Every row comes from one small tree of marks. Brackets hold a mark, then the marks that hang from it, in alphabetical order. Every link used is in the known rows. Which tree was each row made from?
Known rows
{nipa {tapasuf guzim tivi}}: [-2.04 -2.92  1.59 -1.25 -2.32  0.97 -1.21  1.28  2.68  4.29  0.81 -0.39
  0.19 -2.74 -3.66  0.07 -0.87  0.95 -1.04 -2.54 -2.36  1.99  0.06  2.74
 -0.44 -2.04  0.19 -3.85 -2.39  0.44]
{poto {tivi nizu}}: [ 6.18 -3.43 -0.81  3.08  2.21 -1.79 -3.93 -2.47 -2.12 -4.11 -2.43  4.47
  1.28  2.94 -1.37  2.36  1.43 -2.72 -3.20  0.92 -1.06 -2.76 -2.29 -2.37
 -3.07 -3.49  3.63 -0.08 -1.19 -0.05]
{tapasuf tivi}: [ 2.75 -2.18  1.72  0.90 -3.76 -0.54 -1.86 -0.42  0.90  0.86 -1.34  2.19
  2.46  0.80 -2.69 -0.85 -1.57  0.18 -1.48 -3.13 -3.42  0.04 -2.24 -0.80
  0.55 -2.94  4.11 -2.00 -2.51 -2.15]
{tapasuf lapa tivi}: [ 1.23 -4.99  1.57 -1.59 -2.87 -0.33  0.11 -0.99  1.65  2.22 -0.88  0.74
  2.26  0.92 -2.16  0.60 -1.31 -1.64 -1.94 -5.20 -2.13  1.38 -1.54 -0.93
  2.07 -3.87  2.44 -1.58 -2.81 -3.10]
{guzim tapasuf}: [ 4.05  0.08  3.23  1.29 -1.58  0.53 -4.45 -1.69  0.87 -0.04 -5.40  1.24
  1.94  2.98 -1.37  1.16 -0.72 -2.02 -0.83 -1.20 -6.87 -3.32 -2.23 -2.51
  3.62 -1.85  5.87 -3.35 -0.29 -2.77]
{zifak {nizu rited}}: [ 4.14 -1.09  0.39  0.06  1.06 -0.97  0.31 -2.81 -0.45 -2.58 -3.43 -0.55
  1.97  4.55  0.67  2.66 -1.94  1.43 -0.17  1.84 -3.56 -4.20 -0.88 -1.94
  0.37 -0.62  4.34  1.75 -1.18 -2.17]
{tivi {nizu lapa}}: [ 4.28  0.44 -1.02  3.64 -0.35 -2.34 -1.50 -0.43 -1.36 -2.90 -3.37  1.80
  2.01  4.57  0.09 -1.73  1.31  1.25  1.14  2.44  2.15 -2.91 -3.29 -0.06
  1.30 -0.15  3.49  0.47 -0.13 -0.84]
{boga {sufu {tapasuf {tivi nizu}}}}: [ 0.15 -3.65  0.76 -1.11 -2.78  0.40  0.78  0.94 -1.57  0.65  0.09 -1.46
 -3.20  1.55 -1.70 -2.37  1.41 -1.74 -0.09 -0.69 -0.21  1.63 -1.46  0.79
 -0.80 -0.40  4.47  1.32 -1.37 -3.83]
{poto {tivi {nizu lapa}}}: [ 5.07 -1.61 -0.93  4.95  3.35 -1.67 -2.65 -1.59 -2.11 -3.50 -2.44  4.34
  0.46  3.82 -0.18 -0.09  1.69 -0.23 -1.70  2.80  2.16 -4.29 -2.57 -1.55
 -1.19 -0.69  1.75  0.12 -0.08  1.34]
{nipa tapasuf}: [ 0.95 -1.85  2.09  0.89 -0.27 -0.49 -3.68 -0.18  0.42  0.70 -5.08  2.35
  0.34  1.04 -4.12  0.88  0.44  1.57  0.51 -1.40 -4.17 -1.25 -2.11  1.75
  0.04 -2.69  3.13 -2.29 -2.02 -2.28]
{nale {sufu {tapasuf lapa tivi}}}: [-0.53 -2.08  2.07 -3.74 -1.08  0.92  1.58 -2.84  2.08  5.03 -1.96 -2.01
 -2.32  1.37 -1.37 -0.60  0.26 -2.38 -1.85 -4.98 -4.46  5.06 -0.70  1.97
  4.14 -1.47  1.19 -1.18 -1.33 -3.80]
{kogorab sufu {tapasuf guzim {tivi {nizu lapa}}}}: [ 1.96  3.46 -3.04  3.45 -0.31  0.42  4.42  2.82 -0.95  1.78  3.74 -0.67
  1.50 -2.06 -2.12 -3.46 -0.20  1.07 -4.09  1.73  3.48  1.12  0.80  1.28
  2.87  0.55 -2.89 -2.35  0.46  1.30]
{boga sufu}: [ 2.63 -2.45  1.24  3.31 -1.85 -0.13 -2.22  0.46 -2.60  0.95 -4.06 -0.10
  0.57  1.82 -2.38 -1.81 -1.30 -0.86 -2.02  0.95 -4.11 -2.50 -1.08 -1.84
 -0.34 -2.99  7.31 -0.66 -1.81 -4.92]
{lapa {tapasuf kogorab tivi}}: [ 0.01  0.84  2.37 -0.76 -3.43  1.03 -3.07  0.46 -0.08 -2.26  0.83  4.62
  2.78 -2.38 -1.41  1.04 -1.64  0.12  1.74 -2.56 -4.55  0.38 -1.95 -1.24
 -0.97 -0.85  1.99 -2.47 -0.51 -1.21]
{fozev {tivi {nizu {lapa {tapasuf guzim kogorab}} rited}}}: [-2.51  4.79  0.64  1.93  4.57 -2.09 -2.91 -0.18 -0.12 -2.55  2.96  0.54
 -2.12 -0.91  1.49  2.72  1.89  2.81  2.01  3.53  3.26 -1.38  2.67 -0.23
 -4.28  3.78 -3.80  1.40  4.15  2.51]
{zifak {nizu {lapa {tapasuf guzim kogorab}} rited}}: [-1.70  3.55  0.05 -0.02  3.11  1.16  1.19 -0.82 -0.47 -2.11  0.95 -1.74
  1.82  0.43  4.51  2.29 -3.30  2.75  4.38  5.55 -0.90 -4.14  1.31 -0.42
  0.19  4.44 -1.32  0.11  2.38  2.37]
{tivi {nizu rited}}: [ 4.85 -0.48 -1.16  1.35  1.00 -3.48 -1.93 -0.79 -0.64 -3.64 -3.85  0.82
  1.21  4.47  0.51  1.38  2.11 -0.01 -0.09  0.61 -0.45 -3.10 -0.98 -1.27
 -0.57 -2.42  3.04  2.60 -0.19 -2.16]
{sufu {tapasuf guzim kogorab lapa {tivi {nizu rited}}}}: [-5.34 -2.17 -0.94 -5.71  1.30 -0.56  2.44 -0.67  3.41  2.23  1.97 -4.18
 -1.37 -2.06  2.49  2.79 -0.48 -0.34  2.32 -1.98  3.58  2.54  2.09  1.31
 -0.53 -0.73 -4.38  2.52  0.39  2.19]
{guzim {tapasuf {tivi nizu}}}: [ 4.11 -1.25  1.42 -0.93 -4.76  0.09 -1.81 -0.53  0.87 -2.58 -0.54  2.04
  1.02  2.67 -1.69  1.21  1.93 -2.95 -1.57 -2.53 -1.75 -0.07 -2.39 -1.67
  2.33 -0.35  4.67 -1.71 -0.91 -1.62]
{finab {tivi {nizu {lapa {tapasuf kogorab}} rited}}}: [-0.09  5.31 -0.45  3.76  3.01  1.00 -3.06  1.09 -1.31 -6.48 -0.61  3.28
  0.40  1.66  2.06  0.29  2.27  0.87  3.98  3.28  0.96 -3.72  0.27 -2.47
 -1.16  4.68 -0.35  3.24  3.89  2.01]
{nale {sufu {tapasuf guzim kogorab lapa tivi}}}: [-5.58 -0.54  0.91 -4.26 -1.00  1.35  1.96 -2.16  3.33  6.34  0.64 -4.12
 -0.79 -3.69 -0.06  0.21 -2.41 -1.00 -0.75 -2.69 -2.21  5.80  1.44  2.70
  2.17 -0.75 -1.86 -1.56 -0.69  0.96]
{nale {sufu {tapasuf guzim kogorab tivi}}}: [-4.40  2.36  1.16 -2.04 -1.74  1.09  0.20 -1.73  2.95  5.00  0.13 -2.74
 -0.34 -3.79 -0.29 -1.41 -2.84  1.04 -0.45 -0.54 -3.48  4.18  0.57  2.75
  0.51  0.33 -0.46 -1.97 -0.49  1.82]
{lapa {tapasuf guzim}}: [ 2.18 -0.21  1.34  0.33  0.07  0.80 -3.88 -0.68 -0.20  0.80 -0.82 -0.40
  2.81 -0.11  0.50  1.05 -1.49 -2.40  0.58 -0.63 -6.81 -0.37 -0.30 -0.88
  0.29 -2.20  3.21 -4.27  1.07 -2.43]
{sufu {tapasuf tivi}}: [ 0.11 -2.09  3.11 -1.65 -1.83  0.53 -1.38 -1.35  1.92  2.77 -2.43  0.27
 -0.26  0.93 -1.85 -0.97 -1.58  0.28  1.07 -3.36 -4.10  0.91 -2.48  0.78
  1.24 -1.81  2.41 -1.66 -1.17 -2.10]
{fozev {tivi {nizu lapa}}}: [ 2.66  0.78  1.07  4.59  0.99 -3.28 -3.11 -1.40 -0.68 -2.33 -1.30  2.76
 -0.99  3.28 -3.02 -0.09  2.57  2.41 -1.18  1.74  3.03 -1.74 -1.76 -0.09
 -2.27  0.89  2.16  0.93  0.30 -0.66]
{guzim {tapasuf {kogorab sufu} {tivi {nizu lapa rited}}}}: [ 1.87  4.82 -0.87  1.42 -0.43  1.82  2.45  2.53 -2.18 -3.09  0.78  2.16
 -1.84  0.89  1.72 -2.53  1.83  1.43 -0.25  2.25  3.10 -2.81  0.45 -0.97
  2.40  5.40 -3.28  1.01  1.45  2.12]

Which tree is each row?
[-1.67 -1.77  3.08 -2.72 -3.74  1.67 -1.06 -0.85  2.76  0.85 -1.06  1.37
  1.83 -1.31 -1.48  2.61 -1.90 -2.01 -0.79 -4.56 -2.73  0.28 -0.69 -2.01
  3.34 -1.37  1.52 -2.46 -1.32 -0.40] -> {guzim {tapasuf kogorab lapa tivi}}
[ 1.96 -2.34  1.14 -1.16  2.45  2.39  1.39 -1.56 -2.18  3.34 -3.95 -1.41
 -1.49  1.28 -0.15 -1.39 -0.69 -2.62  0.03 -2.38 -4.88  1.25 -0.95  0.12
  2.61 -1.96  0.34 -1.28 -0.63 -4.21] -> {kogorab {sufu {tapasuf lapa}}}
[ 2.99  1.12 -0.69  5.70  0.09  0.19 -2.65  0.03 -0.93 -3.46 -2.50  2.22
  1.88  3.75 -0.98 -2.20  1.46 -0.22  0.39  2.86  1.34 -2.55 -2.17 -1.75
 -0.10  2.05  3.94  1.69  0.41  1.11] -> {finab {tivi {nizu lapa}}}
[ 3.88 -0.07  1.05 -1.45 -2.04 -0.79 -1.09 -0.13  1.41 -2.49 -0.55  0.76
 -0.64  3.75  0.11  1.74  2.52 -1.68 -1.44 -2.22 -1.13 -1.82 -0.20 -2.01
  2.40  0.11  2.34  0.69  0.40 -1.66] -> {guzim {tapasuf {tivi {nizu rited}}}}
[-2.54 -0.69  0.59  0.15 -3.56 -0.06 -1.32  0.25  2.28  2.12  1.08  0.14
  4.27 -4.01 -1.12 -0.20 -4.25  1.55 -0.65 -0.74 -1.21  0.67 -0.40 -0.08
 -1.76 -2.29  1.07 -2.41 -2.05  2.69] -> {tapasuf guzim kogorab tivi}
[ 2.45 -4.02 -1.02 -2.68 -0.65 -2.32  1.46 -0.25  1.06 -1.07  0.25  0.00
 -0.01  2.91  0.21  2.05  2.06 -1.62 -1.08 -3.88  2.14  0.55  0.24 -0.98
  1.03 -2.68  0.07  2.84 -1.17 -2.50] -> {tapasuf lapa {tivi {nizu rited}}}
[-1.59 -2.50 -1.53 -2.25 -2.09  1.44  2.98  2.61 -2.32 -1.68  2.05  3.28
 -1.35 -3.20 -3.28  0.17  2.48 -0.75 -1.03 -2.43  2.96  3.79 -0.46  2.55
 -1.90  0.21 -3.23  0.26 -2.84  0.31] -> {nipa {tapasuf {kogorab sufu} lapa {tivi nizu}}}
[-1.57 -2.49 -1.13 -4.84 -1.02  0.26  3.00 -2.01  2.14  4.31  1.98 -5.12
 -2.04  0.15  0.30  0.10  1.41 -3.90 -1.95 -2.89 -0.46  6.88  0.85  3.03
  2.57 -0.65 -0.43 -0.20 -0.36 -1.24] -> {nale {sufu {tapasuf guzim lapa {tivi nizu}}}}
[-3.21 -0.55  2.14  1.10 -0.05  0.89 -1.94 -0.17 -1.46  1.82 -4.76 -1.03
 -1.27 -0.98 -1.31 -1.59 -2.78  0.97  2.13  2.00 -3.58 -1.72 -1.26 -0.15
 -1.21 -1.04  4.27  0.41 -0.91 -2.18] -> {boga {sufu {tapasuf kogorab}}}
[ 2.34  1.91  0.76  4.01  3.46 -4.17 -2.38 -1.16 -0.30 -2.20 -1.48  1.60
 -2.73  4.30 -1.16  0.82  3.30  3.55 -0.78  2.09  3.98 -3.15  0.34 -0.53
 -2.18  1.25 -0.26  3.09  1.55 -0.68] -> {fozev {tivi {nizu lapa rited}}}
[-3.17  1.65 -2.18  1.37 -1.01  1.87  2.76  4.27 -1.78  0.30  3.76  1.23
 -1.15 -4.25 -1.24 -3.32  1.05  2.86  0.17  2.85  5.44  2.14  0.38  4.21
 -2.02  3.87 -5.40 -1.30 -1.02  4.65] -> {nipa {tapasuf guzim {kogorab sufu} {tivi {nizu lapa}}}}
[ 0.62  0.51 -2.83  0.71 -3.35  0.85  1.73  2.07 -2.04 -1.52  4.09  0.93
  2.50 -4.09 -0.34 -2.13 -1.02 -0.55 -2.22  1.24  1.75  2.28  0.01  0.21
 -3.20  0.14 -1.12 -0.87 -2.07  2.80] -> {tapasuf guzim {kogorab sufu} {tivi nizu}}
[-4.40 -4.23  0.18 -3.32 -2.34  0.78  2.26  0.73 -0.80  0.86  0.81 -1.85
 -2.68 -1.31 -0.92  0.00 -0.06 -2.02  0.98 -1.58  2.69  2.78 -0.38  0.99
 -1.00 -0.30  1.48  2.51 -1.70 -1.99] -> {boga {sufu {tapasuf kogorab lapa {tivi nizu}}}}
[-1.78 -1.84 -0.74 -0.99 -2.08  2.41  3.03  1.18 -0.51  3.47  3.07 -0.92
  2.39 -5.18 -0.16 -1.35 -3.55 -1.46 -2.63 -2.03 -0.62  3.08  1.64  0.00
 -0.65 -1.58 -2.75 -2.37 -2.50  1.28] -> {tapasuf guzim {kogorab sufu} lapa tivi}
[ 0.31  0.61  0.17 -0.86  1.77 -1.30  1.45 -0.09  1.31  0.22 -0.93 -0.77
 -3.19  3.91  1.73 -2.10  1.99  2.66  3.11 -0.04  3.34 -1.27 -1.12  1.76
  2.11  2.22 -1.72  2.59  1.44 -0.06] -> {sufu {tapasuf {tivi {nizu lapa rited}}}}
[-0.96 -1.11 -3.34 -2.11  0.15  0.35  4.45  1.94 -1.05 -0.12  4.49 -1.99
  0.28 -3.12  2.03  0.30  0.15 -1.32 -2.02 -0.39  3.60  2.20  3.17 -0.40
 -1.53 -0.45 -4.97  1.79 -0.74  1.58] -> {tapasuf guzim {kogorab sufu} lapa {tivi {nizu rited}}}
[-2.19  5.20 -1.39  3.16  3.57  1.41 -2.26  1.49 -0.49 -3.72  1.72 -0.10
  0.58 -0.67  3.36  0.46  0.92  0.26  3.48  4.48  1.58 -2.69  2.11 -1.74
 -1.89  4.59 -1.95  2.01  4.44  4.03] -> {finab {tivi {nizu {lapa {tapasuf guzim kogorab}} rited}}}
[-0.44  3.43 -3.42  1.95  0.62  0.33  3.97  3.05 -1.88 -0.79  3.89 -0.66
 -0.05 -2.04  2.87 -3.64 -0.10  3.03 -0.45  3.83  5.87 -0.62  1.99  0.72
 -1.31  3.25 -5.48  1.41  0.43  4.30] -> {tapasuf guzim {kogorab sufu} {tivi {nizu lapa rited}}}
[-5.06 -3.36 -0.66 -5.08 -1.09  0.10  1.63 -0.87  2.78  2.31  2.39 -3.18
  0.43 -2.88  0.58  2.10 -1.47 -1.45  2.11 -2.33  2.72  3.97  0.18  1.78
 -0.68 -1.13 -2.06  0.21 -0.74  2.06] -> {sufu {tapasuf guzim kogorab lapa {tivi nizu}}}
[ 3.62 -0.08  0.77  2.02  2.31 -4.19 -3.71 -2.16 -0.02 -3.05 -1.72  1.94
 -1.86  3.27 -2.27  3.14  3.17  1.46 -2.26 -0.01  0.60 -1.70  0.73 -1.40
 -4.07 -1.39  1.93  3.00  0.43 -1.96] -> {fozev {tivi {nizu rited}}}
[ 5.20 -0.47 -1.48  4.36  5.89 -2.44 -1.61 -1.49 -1.65 -3.44 -2.80  3.12
 -1.50  4.85  1.63  0.71  2.60  0.63 -1.19  3.34  2.97 -5.83 -0.64 -1.93
 -0.92 -0.30 -0.68  2.44  1.17  1.47] -> {poto {tivi {nizu lapa rited}}}
[-3.98  0.54  1.55 -0.52  1.16  0.43 -2.52 -1.77  2.21  3.33 -3.38 -2.51
  1.70 -2.83  0.53  0.59 -4.02  1.35  3.13  0.94 -3.41 -0.44 -0.70  1.03
 -0.96 -1.64  0.67 -1.74  0.01  1.62] -> {sufu {tapasuf guzim kogorab}}
[-0.02  2.98 -1.99  1.94  1.80 -2.52  2.77  1.44  3.15  2.01  2.09 -2.26
  1.09 -0.21 -0.54 -0.11  0.36  2.87 -1.82  1.01  4.63 -1.31  2.15  0.63
  3.37 -0.57 -3.16  0.26  1.65  1.52] -> {kogorab {tapasuf guzim {tivi {nizu lapa rited}}}}
[-2.13  0.63  1.55 -1.33 -2.92  1.57 -2.55  0.80  1.07  0.38  2.97  1.32
  3.15 -4.47 -0.01  0.91 -3.01 -0.38  1.34 -1.64 -4.09  1.40  0.00 -0.41
 -1.53 -0.78  0.40 -3.87  0.08  1.06] -> {lapa {tapasuf guzim kogorab tivi}}
[ 1.41 -3.51  3.47 -2.66 -3.46  1.75 -0.77 -1.38  2.26  2.35 -1.17  0.34
  1.03  1.59 -1.75  1.79 -0.58 -3.97 -2.06 -5.61 -4.20  0.62 -0.95 -2.16
  5.08 -2.03  3.20 -3.09 -1.32 -3.21] -> {guzim {tapasuf lapa tivi}}
[-4.93  2.25 -0.89 -1.46  1.86 -0.60  1.99  0.59  2.58  1.63  1.76 -2.91
 -1.72 -0.98  3.07 -1.22 -0.89  3.89  4.07  2.31  5.54 -0.52  1.04  2.45
 -0.22  3.18 -4.92  2.25  2.03  4.45] -> {sufu {tapasuf guzim kogorab {tivi {nizu lapa rited}}}}
[ 0.50  2.97  0.75  2.03  4.57 -2.03 -2.35 -0.47 -0.30 -1.25  2.49 -0.49
 -3.12  1.89  1.16  2.11  3.29  1.02  0.54  2.23  1.58 -1.03  2.67 -0.08
 -2.37  2.60 -2.23  0.57  4.26 -0.13] -> {fozev {tivi {nizu {lapa {tapasuf guzim}} rited}}}
[ 4.06  1.39 -1.37  3.12  2.22 -3.08 -0.72 -0.02 -0.86 -2.78 -3.65  0.66
  0.09  5.48  1.90 -0.85  2.11  2.53  1.58  2.58  2.73 -4.44 -1.22 -0.56
  1.42  0.41  1.01  2.66  1.09 -0.72] -> {tivi {nizu lapa rited}}
[-4.72 -3.27 -0.24 -3.99  0.27  0.05  3.17  1.04 -0.48  0.66  0.57 -2.55
 -4.60 -0.25  0.77  0.86  0.90 -0.83  1.30 -1.20  3.38  1.18  1.91  0.37
 -0.73 -0.18 -0.95  4.54 -0.58 -2.06] -> {boga {sufu {tapasuf kogorab lapa {tivi {nizu rited}}}}}
[ 1.39  0.08 -3.24 -1.24  1.93 -0.29  5.98  1.78  0.14  2.60  3.88 -3.13
  0.17 -2.17 -0.87  0.89  1.06 -2.21 -5.33 -2.43  1.84  2.66  4.24 -0.39
  2.78 -2.79 -4.84  0.22  0.49 -1.35] -> {kogorab sufu {tapasuf guzim lapa {tivi {nizu rited}}}}
[ 1.26  0.32 -0.68 -2.74 -0.84  1.66  3.18  1.25 -1.38 -2.51  1.48  1.16
 -1.41 -0.30  1.11  1.37  2.08 -2.68 -1.92 -2.04  1.01  0.45  1.80 -2.12
  1.98  1.59 -2.86  1.16 -0.02 -0.23] -> {guzim {tapasuf {kogorab sufu} lapa {tivi {nizu rited}}}}
[-4.68  1.14 -0.53 -1.05 -0.73  0.07  1.10  0.38  2.12  1.67  1.71 -1.99
  0.02 -1.95  1.56 -1.83 -1.48  2.72  3.76  2.11  4.73  1.17 -1.29  2.82
 -0.32  2.68 -2.40 -0.14  0.43  4.48] -> {sufu {tapasuf guzim kogorab {tivi {nizu lapa}}}}
[ 5.16  0.76 -0.51  3.24  6.67 -0.79 -2.73 -1.10 -3.08 -5.06 -0.92  4.38
 -2.17  4.76  2.57  2.07  3.86 -1.33  0.61  2.60  0.13 -4.85 -0.32 -2.31
 -0.74  1.19 -1.21  1.06  3.28 -0.32] -> {poto {tivi {nizu {lapa tapasuf} rited}}}
[ 1.31 -0.83 -2.55 -1.51 -0.19 -0.19  3.74  1.56 -2.27 -2.81  1.79  1.54
 -0.24 -0.95  0.59  0.20  1.20 -0.72 -1.60 -1.67  3.11  1.02  1.34 -0.74
 -1.04 -0.32 -3.68  2.98 -1.49 -0.10] -> {tapasuf {kogorab sufu} lapa {tivi {nizu rited}}}
[ 0.73  2.81 -2.38 -1.14  0.09  1.82  1.70  2.70 -2.85 -3.18  5.57  0.93
  0.04 -3.46  2.51 -0.05  1.02 -1.09 -0.27  0.65 -0.24  1.74  2.50 -0.38
 -2.86  2.00 -4.14 -0.03  1.53  1.05] -> {lapa {tapasuf guzim {kogorab sufu} {tivi {nizu rited}}}}
[ 0.58  1.51 -3.22  0.08 -0.61  0.10  2.69  2.28 -1.58 -1.33  3.79 -0.29
  0.86 -3.10  1.65 -1.48 -0.11  0.67 -1.93  1.69  2.54  0.71  2.55  0.00
 -3.06  0.55 -3.60  1.35 -0.68  2.71] -> {tapasuf guzim {kogorab sufu} {tivi {nizu rited}}}
[ 0.41 -0.96  1.56 -2.09  1.43  0.32 -0.17 -3.90  0.98  4.14 -5.41 -2.45
 -1.70  2.69 -0.74  0.19  0.16 -2.52 -0.61 -2.65 -5.78  2.85 -0.89  1.26
  4.28 -2.04  2.63 -0.58 -0.24 -4.50] -> {nale {sufu {tapasuf lapa}}}
[-1.02  4.26 -1.56  1.10  3.13 -0.95 -1.22  0.87 -0.88 -3.10  0.95 -0.41
  0.87  0.36  4.21  0.95  0.66  1.59  4.28  4.22  2.18 -3.14  1.25 -0.20
 -0.72  2.59 -2.45  0.94  3.48  2.29] -> {tivi {nizu {lapa {tapasuf guzim kogorab}} rited}}
[-7.71 -4.36  1.45 -3.56 -1.45  2.66  2.34  0.47  1.25  6.88  1.72 -5.30
 -1.96 -4.46 -0.29 -0.57 -3.86 -1.47  0.15 -1.61 -0.29  3.17  2.14  1.13
 -0.37 -1.37  0.04 -0.72 -1.45 -0.57] -> {boga {sufu {tapasuf guzim kogorab lapa tivi}}}
[-6.09 -0.13 -0.88  0.26 -1.30  1.27  2.42  2.24 -0.56  2.97  2.75 -3.78
 -2.54 -2.36  0.95 -3.79 -1.50  1.78  2.14  3.85  5.37  0.95  0.43  2.30
 -0.92  3.03 -0.63  0.93  0.18  2.54] -> {boga {sufu {tapasuf guzim kogorab {tivi {nizu lapa}}}}}
[-1.10  1.57  1.25  0.23 -0.21  0.97 -4.00 -0.36 -0.08 -0.45 -0.63  0.66
  3.91 -2.91  0.67  1.93 -2.86 -0.71  2.15  0.63 -5.46 -0.70 -0.17 -1.02
 -1.55 -1.36  1.82 -3.41  0.96  0.26] -> {lapa {tapasuf guzim kogorab}}
[-1.04  3.17  1.48  0.13  0.27 -0.35 -2.27 -2.90  0.59  1.53 -5.83  0.03
 -0.19 -0.07 -0.96 -0.60 -1.41  1.16  1.10  0.64 -5.33  0.92 -1.85  1.57
  0.85 -0.37  2.56 -0.42 -0.08 -0.78] -> {nale {sufu {tapasuf kogorab}}}
[-1.25  3.84  0.27  1.78 -1.04  4.16  1.48  3.02 -2.67  0.99  4.36  1.48
  1.26 -4.39  1.30 -3.75 -2.22  1.07  0.92  1.77 -1.23  1.24  0.62  0.46
  0.03  3.49 -3.58 -4.01  1.37  1.95] -> {nizu {lapa {tapasuf guzim {kogorab sufu} tivi}}}
